What can hang from each mark
Z_260: Z_211 Z_537
Z_142: Z_225
Z_409: Z_225 Z_260
Z_537: Z_260
Z_606: Z_225 Z_369
Z_225: Z_142 Z_409 Z_606
Z_211: Z_225 Z_260

Every row comes from one small tree of marks. Brackets hold a mark, then the marks that hang from it, in the order of their numbers. Every link used is in the known rows. Which tree was each row made from?
Known rows
[Z_142 [Z_225 Z_606]]: [-35.9  -3.0  11.7  -4.9 -13.9  11.4 -24.2  -1.5   3.2 -28.6  16.9  26.4
 -41.1   0.6  20.7 -17.5  -8.1  23.1  -2.6 -22.5]
[Z_409 [Z_260 Z_537]]: [-21.8  26.3   7.7 -12.6 -24.5  15.3 -24.8  -4.7  -1.3 -14.0   8.0  19.7
  -4.7   5.4  22.8 -12.1  24.3   9.8 -12.1  -5.4]
[Z_260 [Z_211 [Z_225 Z_142]] Z_537]: [-25.9  18.6  -5.1 -17.0 -14.7  -6.9 -26.9 -11.0   0.6 -29.0  11.6  31.6
 -19.0 -10.3  38.2 -37.0   6.8  18.3  31.9   3.5]
[Z_211 Z_225 Z_260]: [-35.1   2.3  -6.1  -5.2 -14.9  27.1 -28.7  -7.8   2.0 -25.5   1.4  13.4
 -34.1   0.9  28.2 -28.7   0.4  25.5 -14.9 -38.8]
[Z_211 [Z_260 Z_537]]: [-29.2   8.6  -2.7 -10.3 -23.4  24.8 -32.7  -2.9  -5.5 -22.2   1.6  11.0
  -6.1  16.5  18.9 -24.1  10.9  16.8  -6.9 -28.4]
[Z_606 [Z_225 Z_409] Z_369]: [-32.1  15.4  21.2  -2.9 -24.6   3.2 -18.8 -11.8   5.2 -32.3  -6.3  19.3
 -27.0   4.6  10.9 -27.7   2.5  23.0  17.5   8.5]
[Z_225 Z_142 Z_409 Z_606]: [-53.5 -14.5   8.0 -20.2 -13.7  -6.6 -36.5  -3.3   6.3 -13.5  13.0  17.8
 -35.5 -10.4  27.3 -33.7  -2.1  16.6  15.1  10.2]
[Z_142 [Z_225 [Z_409 Z_260] Z_606]]: [-53.6   1.3  18.1 -11.8 -14.6  23.4 -27.2  -4.7   6.5 -17.4   2.5  16.4
 -48.4  10.5  26.3  -8.0   9.8  25.7  -8.5 -13.0]
[Z_142 [Z_225 [Z_409 Z_260]]]: [-35.5   8.9  13.5 -12.9 -20.3  31.9 -24.3  -9.8   3.8 -16.8  -3.7  14.8
 -39.0  11.7  28.6  -9.2  16.6  23.0 -13.6 -10.4]
[Z_409 [Z_225 Z_142 [Z_606 Z_369]]]: [-14.6  16.4  -0.1 -18.2 -18.9   5.8 -21.2 -14.9   1.5 -32.1   6.0  41.4
 -30.2 -13.4  24.2 -24.5  -6.9   6.4  15.6  16.5]
[Z_225 Z_409 Z_606]: [-56.1 -11.0  12.9 -10.9 -17.3  -0.6 -31.3   0.2   6.4 -16.2   7.5  11.0
 -35.0  -1.0  18.6 -19.5   3.8  19.2  -4.5   4.6]
[Z_606 [Z_225 [Z_409 Z_260]]]: [-38.2   8.0  22.0  -4.4 -19.9  22.1 -27.4 -13.1   6.9 -20.8  -0.1  11.7
 -35.0   4.2  19.3 -21.7  20.0  16.9  -6.7   0.5]
[Z_211 [Z_225 Z_409]]: [-45.2   9.1   9.3  -8.6 -16.3   8.5 -25.0  -5.3   7.8 -19.3  -3.1   9.4
 -40.2  -3.5  29.0 -27.3   6.9  30.6  -1.8 -11.3]
[Z_537 [Z_260 [Z_211 [Z_225 Z_142 Z_409]]]]: [-30.2 -14.1  -0.8 -22.1 -18.3  -0.4 -31.1 -22.1  -1.2 -15.9   0.3  23.7
 -31.2 -13.3  43.2 -42.5   6.2   7.4  23.2   3.8]
[Z_409 [Z_260 [Z_211 [Z_225 Z_142 Z_606]]]]: [-41.6  -0.7  -3.8 -16.0  -7.3  -1.9 -28.9 -13.9   7.3 -22.1  20.5  37.4
 -42.2 -21.9  40.9 -23.4   5.0   9.4   9.7  11.3]
[Z_409 [Z_225 Z_606] Z_260]: [-24.8  13.5   6.6 -10.8 -18.3  30.1 -24.8 -11.9   4.0 -23.4   5.8  27.3
 -38.5  -4.6  23.6  -4.6  16.5   2.9 -27.3   3.5]
[Z_260 Z_211 Z_537]: [-21.3  10.9   0.1 -10.1 -24.4  -0.3 -25.8  -8.2  -3.1 -28.4   8.7  24.4
  -5.0   2.3  21.1 -16.6  16.8   5.9   4.0  16.2]
[Z_537 [Z_260 [Z_211 [Z_225 Z_142 Z_606]]]]: [-31.1 -19.4  -2.2 -16.4 -12.1 -11.5 -30.5 -16.5  -1.4 -21.5  19.4  36.6
 -33.3 -21.8  38.7 -41.6  -5.9   1.8  22.9  -5.7]
[Z_537 [Z_260 [Z_211 [Z_225 Z_606]]]]: [-34.2 -14.5   2.6  -7.4 -15.8  -6.0 -25.2 -13.7  -1.6 -23.8  12.8  29.7
 -34.5 -12.6  30.3 -27.2  -0.5   3.9   3.1 -11.5]
[Z_606 [Z_225 Z_142] Z_369]: [-10.9  13.6   9.3  -8.8 -20.4  -3.0 -20.4 -14.7   2.3 -34.3  12.4  37.6
 -20.0 -13.2  18.3 -41.4  -9.9  13.2  31.1   6.0]
[Z_606 Z_225]: [-20.5   3.4  15.5   2.1 -19.3  11.5 -24.3  -9.1   3.5 -32.1  13.8  21.1
 -27.1  -5.7  13.4 -31.6   1.2  14.5  -2.0  -8.2]
[Z_225 [Z_409 Z_260]]: [-38.1   5.1   8.9 -14.5 -23.1  18.9 -28.2  -9.8   5.1  -9.0  -0.6  10.3
 -25.5   1.5  25.2 -10.9  22.5  11.1 -22.4   9.7]
[Z_409 Z_260]: [-21.0   7.5   3.3  -9.9 -22.3  19.3 -24.4 -10.2   2.4 -13.5  11.1  21.4
 -18.0  -6.6  23.4 -10.8  16.8   3.9 -28.3   1.4]
[Z_260 [Z_211 [Z_225 Z_409]] Z_537]: [-46.2  20.9   6.5 -11.5 -18.5  -0.6 -25.9  -7.5   3.1 -27.7  -7.0  13.6
 -27.5   6.9  30.9 -22.7  18.7  27.5  18.2   4.5]

Which tree is each row?
[-46.8   9.2  16.9 -10.5 -19.2   2.7 -18.7  -2.9   4.8 -28.6  -3.6  24.0
 -41.4  10.6  18.0 -14.2  -7.3  30.8  15.6  -5.0] -> [Z_142 [Z_225 Z_409 [Z_606 Z_369]]]
[-23.4   6.7  -8.5 -17.0 -12.9   7.9 -26.2 -20.0   4.8 -21.7  13.7  34.4
 -32.0 -20.9  43.4 -25.5  11.3   7.1   4.1  13.7] -> [Z_409 [Z_260 [Z_211 [Z_225 Z_142]]]]
[-41.3  12.2   4.0 -21.1 -13.3  12.4 -29.2 -12.0   8.6  -9.9   0.9  17.6
 -40.5 -11.2  41.9 -31.4  12.9  22.8   5.8  -3.1] -> [Z_211 [Z_225 Z_142 [Z_409 Z_260]]]
[-35.4  -4.2   9.2 -13.8 -16.6  12.3 -32.8 -23.7   5.4 -24.6   5.7  24.3
 -34.5  -6.3  30.9 -29.9  18.8   6.9  17.5  31.0] -> [Z_606 [Z_225 Z_142 [Z_409 [Z_260 Z_211]]]]
[-61.9  -7.2   6.9  -8.0 -10.9  -7.7 -28.1  -7.4   9.5 -27.1   3.2  18.0
 -50.2  -6.3  29.7 -20.3   4.9  24.7   7.4  10.4] -> [Z_260 [Z_211 [Z_225 Z_409 Z_606]]]
[-45.8  15.2   5.0  -6.2 -12.6 -11.8 -25.1  -2.0   3.5 -32.6  11.8  27.0
 -29.0  -2.2  27.1 -21.5   7.0  22.9  16.5  -5.4] -> [Z_260 [Z_211 [Z_225 Z_606]] Z_537]
[-30.0  11.8  11.2  -6.4 -18.5   2.6 -15.1  -3.8   2.0 -34.0   8.9  35.6
 -33.3   2.2  16.5 -13.3 -13.2  22.7   9.5 -12.5] -> [Z_142 [Z_225 [Z_606 Z_369]]]
[-25.9  24.8   3.5 -13.3 -20.3  22.5 -25.6 -14.5  -1.1 -31.8   1.5  31.3
 -25.0   6.8  25.6   0.1  28.7   0.5  -7.8  19.9] -> [Z_409 [Z_225 Z_606] [Z_260 Z_211 Z_537]]
[ -3.1  16.5  -3.6 -21.7 -20.0  35.3 -27.3 -21.8   0.6 -19.8   5.4  32.2
 -27.8 -12.9  34.8 -19.9  17.0  -1.3 -14.2  12.3] -> [Z_409 [Z_225 Z_142] Z_260]
[-53.4 -16.0   0.8 -22.5 -13.8  -1.4 -36.1 -14.2   5.8 -13.7  11.4  26.0
 -35.2 -10.3  34.1 -18.0  14.2   3.5   6.7  36.7] -> [Z_225 Z_142 [Z_409 [Z_260 Z_211]] Z_606]
[-35.7   0.4   3.8 -24.1 -19.5  14.7 -32.9 -13.4   4.4  -6.0   5.3  17.1
 -25.2  -8.1  34.1 -26.0  16.1   9.4  -2.3  14.8] -> [Z_225 Z_142 [Z_409 Z_260]]
[ -3.0   7.4 -10.6 -21.6 -20.0  31.1 -27.5 -28.6  -0.6 -27.1   4.7  37.9
 -27.3 -14.3  38.0 -13.7  21.3  -9.7  -9.8  36.9] -> [Z_409 [Z_225 Z_142] [Z_260 Z_211]]
[ -4.9  35.8   0.8 -24.1 -22.2  32.0 -27.4 -16.2  -2.8 -20.7   1.7  29.9
 -14.8  -0.9  34.0 -21.7  24.2   4.4   1.6   4.3] -> [Z_409 [Z_225 Z_142] [Z_260 Z_537]]
[-48.1  29.3   2.2  -7.8 -15.9   3.4 -22.5   1.5  -0.3 -31.0  -3.0  22.7
 -23.4  13.3  20.8 -24.5  -3.5  34.3  18.8 -40.7] -> [Z_211 [Z_225 [Z_606 Z_369]] [Z_260 Z_537]]
[-46.3   9.1   7.9 -23.8 -18.7  -5.5 -26.7  -9.1   6.2 -10.9   4.1  28.2
 -28.0  -6.9  26.8 -20.0   4.6  12.5  15.6  22.6] -> [Z_225 Z_142 [Z_409 Z_260] [Z_606 Z_369]]
[-53.5  -5.3  17.6  -9.1 -14.4  12.5 -27.7  -0.6   5.6 -24.4   4.2  15.3
 -48.1   8.7  22.5 -17.8  -2.2  30.1   2.5 -15.5] -> [Z_142 [Z_225 Z_409 Z_606]]
[-15.4  24.9   0.9 -21.7 -19.4  17.2 -20.8 -17.9   2.2 -25.3   4.5  43.4
 -29.7 -12.6  28.3 -14.1   5.4   1.4   3.7  19.5] -> [Z_409 [Z_225 Z_142 [Z_606 Z_369]] Z_260]
[-36.7  20.0  11.3 -16.1 -22.1  24.1 -25.2 -13.0  -1.0 -25.2  -8.2  18.2
 -25.2  22.1  30.6  -4.7  28.6  19.9   6.2   6.3] -> [Z_142 [Z_225 [Z_409 [Z_260 Z_211 Z_537]]]]
[-28.8  19.1  16.0 -15.1 -21.1   7.3 -23.4 -19.0   5.7 -22.6  -1.4  27.6
 -27.3  -3.7  23.5 -31.6   9.1  15.5  24.4  16.3] -> [Z_606 [Z_225 Z_142 [Z_409 Z_260]] Z_369]
[-56.1  -2.7  14.0 -13.5 -17.6   8.9 -30.8  -3.6   7.5  -9.6   5.3  12.5
 -35.8   0.5  22.2  -9.8  15.9  13.9 -16.0   7.5] -> [Z_225 [Z_409 Z_260] Z_606]
[-16.5  -7.4  -1.8  -7.8 -21.2   4.8 -22.9 -19.5  -3.7 -23.9   6.3  27.2
 -23.8 -11.8  32.6 -28.2   6.3   1.8  -1.8  -9.9] -> [Z_537 [Z_260 [Z_211 Z_225]]]
[-36.1  -2.9  15.6 -11.7 -16.4   5.9 -33.2 -12.9   5.8 -24.8   7.8  16.9
 -34.9  -7.3  24.1 -46.4   1.6  20.5  24.4   5.2] -> [Z_606 [Z_225 Z_142 Z_409]]
[-27.8  30.5   1.1  -9.9 -18.4   9.1 -21.6 -11.6   1.5 -25.0   3.4  25.9
 -19.7   0.7  33.7 -12.9  25.4  14.6   0.3  -0.7] -> [Z_409 [Z_260 [Z_211 Z_225] Z_537]]
[-17.6  19.5  -0.9 -12.1 -22.6  16.5 -16.3 -22.2   1.5 -35.4  -2.7  42.6
 -29.8  -4.7  22.1   5.8  16.9  -5.0 -10.9  37.9] -> [Z_409 [Z_225 [Z_606 Z_369]] [Z_260 Z_211]]
[-33.7  43.2  26.1  -8.2 -26.7   8.5 -18.4  -9.6   2.1 -25.8 -11.2  18.2
 -14.9  18.4  13.8 -19.4  23.1  23.6  21.3   3.0] -> [Z_606 [Z_225 [Z_409 [Z_260 Z_537]]] Z_369]
[-28.8  23.0   0.5  -7.0 -18.1  -1.2 -22.2  -7.8   0.5 -32.2   5.6  25.3
 -18.6  -0.6  29.2 -22.5  13.2  19.8  12.2  -2.4] -> [Z_260 [Z_211 Z_225] Z_537]
[-54.7  14.6   2.7  -6.7 -11.3  12.3 -31.7   3.7   0.8 -25.8   4.5  13.1
 -31.0  12.5  24.6 -28.8   1.5  33.5   6.5 -49.5] -> [Z_211 [Z_225 Z_606] [Z_260 Z_537]]
[-52.6  -6.1  -1.6  -4.4  -9.2  16.6 -31.2  -1.8   4.3 -25.2   7.9  15.4
 -44.4  -0.3  25.5 -27.6  -6.2  27.4 -10.0 -41.7] -> [Z_211 [Z_225 Z_606] Z_260]
[-26.2  11.7  -3.6  -7.4 -16.5  13.0 -21.2 -17.6   4.9 -24.4   6.6  28.2
 -32.9 -11.8  34.4 -11.3  17.4   8.9 -14.8   7.1] -> [Z_409 [Z_260 [Z_211 Z_225]]]
